Each row comes from the steps of one path. Every step used is in the known rows, and no mark comes twice. Write the path behind each row, first mark first.
Known rows:
rolak/taten: [ -2 -12 -17  21   0  10   6  20 -13   0 -15  -6   5  -9   8  53  19  88
  -5  27  10]
nekil/vozos: [-24 -11 -11   6  -3  -7  23 -28  14  -1  -6  24   4 -25  -7  -5  22 106
   1 -28   5]
vozos/nekil/lura/dozo: [ -2   1   0  -2  -1   9 -42   1  -8   5  -9  33   7  -2   0  19  -2 -52
  17   1  -8]
zuzopug/vozos: [-18   2 -26   1  21 -18 -20 -15  -5  -5   8  24   5 -19  -5   0  28  88
   4  -3   2]
taten/tilif/nekil/lura: [ 20  -5 -29  22   2 -34  10  31   2  -5   1   0   2 -25  -2 -21  -8 -36
  -6   2   3]
lomus/tilif/nekil/lura/dozo: [ 16   1 -19  -5  42  -2 -30 -15 -15   5  -7  36   3  14  -1  -6 -13 -38
   8  -4 -23]
lomus/tilif/nekil: [  5  -1 -50  32  79 -10  15  10 -18 -11  16   3   5  41  -2 -49  -2 -19
 -13   2 -27]
taten/tilif: [ 23   0  -6   7   0 -47   0   2   9   3   2   3   1   9 -18 -17  27  13
  -5  27   1]
taten/tilif/nekil/vozos/dozo: [ -7  -2  17   8 -28 -19  44  -8  10   1   3 -14  -3   2  -5  -8  -3 -29
 -12  -2 -11]
dozo/tilif/nekil: [  7  11 -20  18  41   3  14  26   1 -13  13 -20   1  27   2 -20 -10   8
 -15  15   6]
zuzopug/lura: [-13  -6 -11   0  -5  -1  -3  23   4   2   3  -5  -4 -11  17 -26  21 -40
   5 -23  19]
tilif/nekil: [ -3  12 -43  41  43  -9  17  38   1 -14  13 -21   4  17   7 -22   2  -6
 -12   2   2]
vozos/dozo/tilif/nekil/lura: [  9  -2  -1   5 -25   9  13  28  -5  -3  -4 -25  -7 -15  10   2 -23 -68
  -5  -5   5]
tilif/nekil/lura/dozo: [ 12   9 -15   1  20  -3 -29   2  -3   2 -10  19   2  -3   4  10 -11 -28
   9  -3  -4]
lura/dozo/tilif/nekil: [ 14  17  -6   2  51   8  -8   8   3  -8   9  -3   3  39   0  -9 -17   0
  -7  22  -2]
dozo/tilif: [  8   2   8 -11  -1  11  -4  -3   2   0  -3 -10  -5  18  -6   3  12  40
  -2  14  11]
nekil/lura: [  0  -9 -21   9 -29  -5  -6  15  -4   3 -15   0  -4 -38   6  10  12  -6
   9 -22  12]
lura/nekil: [  5  15   0   5   9  -7  -8  18   2  -1  19 -54   0  22   5  -7  21  12
   5   3   6]
rolak/taten/tilif/nekil/lura: [ 22 -13 -28  24   2 -24  12  36  -6  -4  -5   0   5 -33   1   8 -14  -5
  -9  16   6]
rolak/dozo/tilif/nekil/lura: [  3   2  -2   6  -4  12  -4  13  -9   0  -2   8  -6 -11   5   4 -22 -31
   1   4  12]

Which path is each row?
[ -6  -4  58 -41 -46  23  18 -18   8   9   5 -34 -11   8   4  -3  -5 -21
   0  -9   5] => zuzopug/lura/nekil/vozos/dozo/tilif
[ 19   4  25 -36  -8  16 -35 -24   0  10 -16  19  -5   5  -5  22  -5  14
  10  11   6] => nekil/lura/dozo/tilif
[ 10   0  25 -25  -4  23 -38 -12  -5   5  -8  23   1  12  -6  17 -12 -21
  10  17  -1] => vozos/nekil/lura/dozo/tilif
[ -7  -5  43 -26 -46  20  22 -29   6   6  -8 -14 -10   8  -5  14   2  15
  -4   0   1] => nekil/vozos/dozo/tilif
[-24  -5  23  -3 -54   4  33 -22   5   7 -10 -14  -8  -7   1  15  13  -7
   0 -20  -4] => nekil/vozos/dozo
[-13  -5   5 -13  34   6  17 -24  16  -4   6  29   5  -7   0 -27 -17  58
  -5 -21   3] => zuzopug/lura/dozo/tilif/nekil/vozos
[-17  -1   6  -1   2  -8  17 -23  15   0  12 -12   4 -11  -3 -10  17  97
   3 -25   3] => lura/nekil/vozos
[ 26   7  -7  -5  20 -24 -28  -2   2   5  -8  25   4  -2  -5   2 -11 -34
   5  12  -5] => taten/tilif/nekil/lura/dozo
[  4  -1  21 -34   7  20 -47 -25  -8   3  -2  43   4  -2  -9  17 -11  13
  12  17  -4] => zuzopug/vozos/nekil/lura/dozo/tilif
[-22   0   9  13 -27   1  43  -4   6  -2   0 -21  -4   1   5   1  -3 -26
  -9 -17  -8] => tilif/nekil/vozos/dozo
[  5  13   3  11   7  12  24  27  -1  -8   9 -40  -4  34   6  -9 -16 -54
 -16  17  -1] => vozos/dozo/tilif/nekil
[ -2   1  54 -31 -43  20  19 -25   7   7   2 -37  -9  17  -3   9  -1  11
  -2   3   0] => lura/nekil/vozos/dozo/tilif
[-17   2  37  -8 -50   4  29 -16   7   7   4 -43  -7   4   4   9  10 -14
   2 -17  -6] => lura/nekil/vozos/dozo
[-23 -15 -24  16 -10   0 -21  17 -14  -7   6  30   9 -43   1   1   2 -17
  10 -12  -2] => zuzopug/vozos/nekil/lura
[ -8  -1  -2  -9   9   3 -52 -14 -11   4  -4  49  10 -14  -2  19  -3 -19
  18   3 -12] => zuzopug/vozos/nekil/lura/dozo
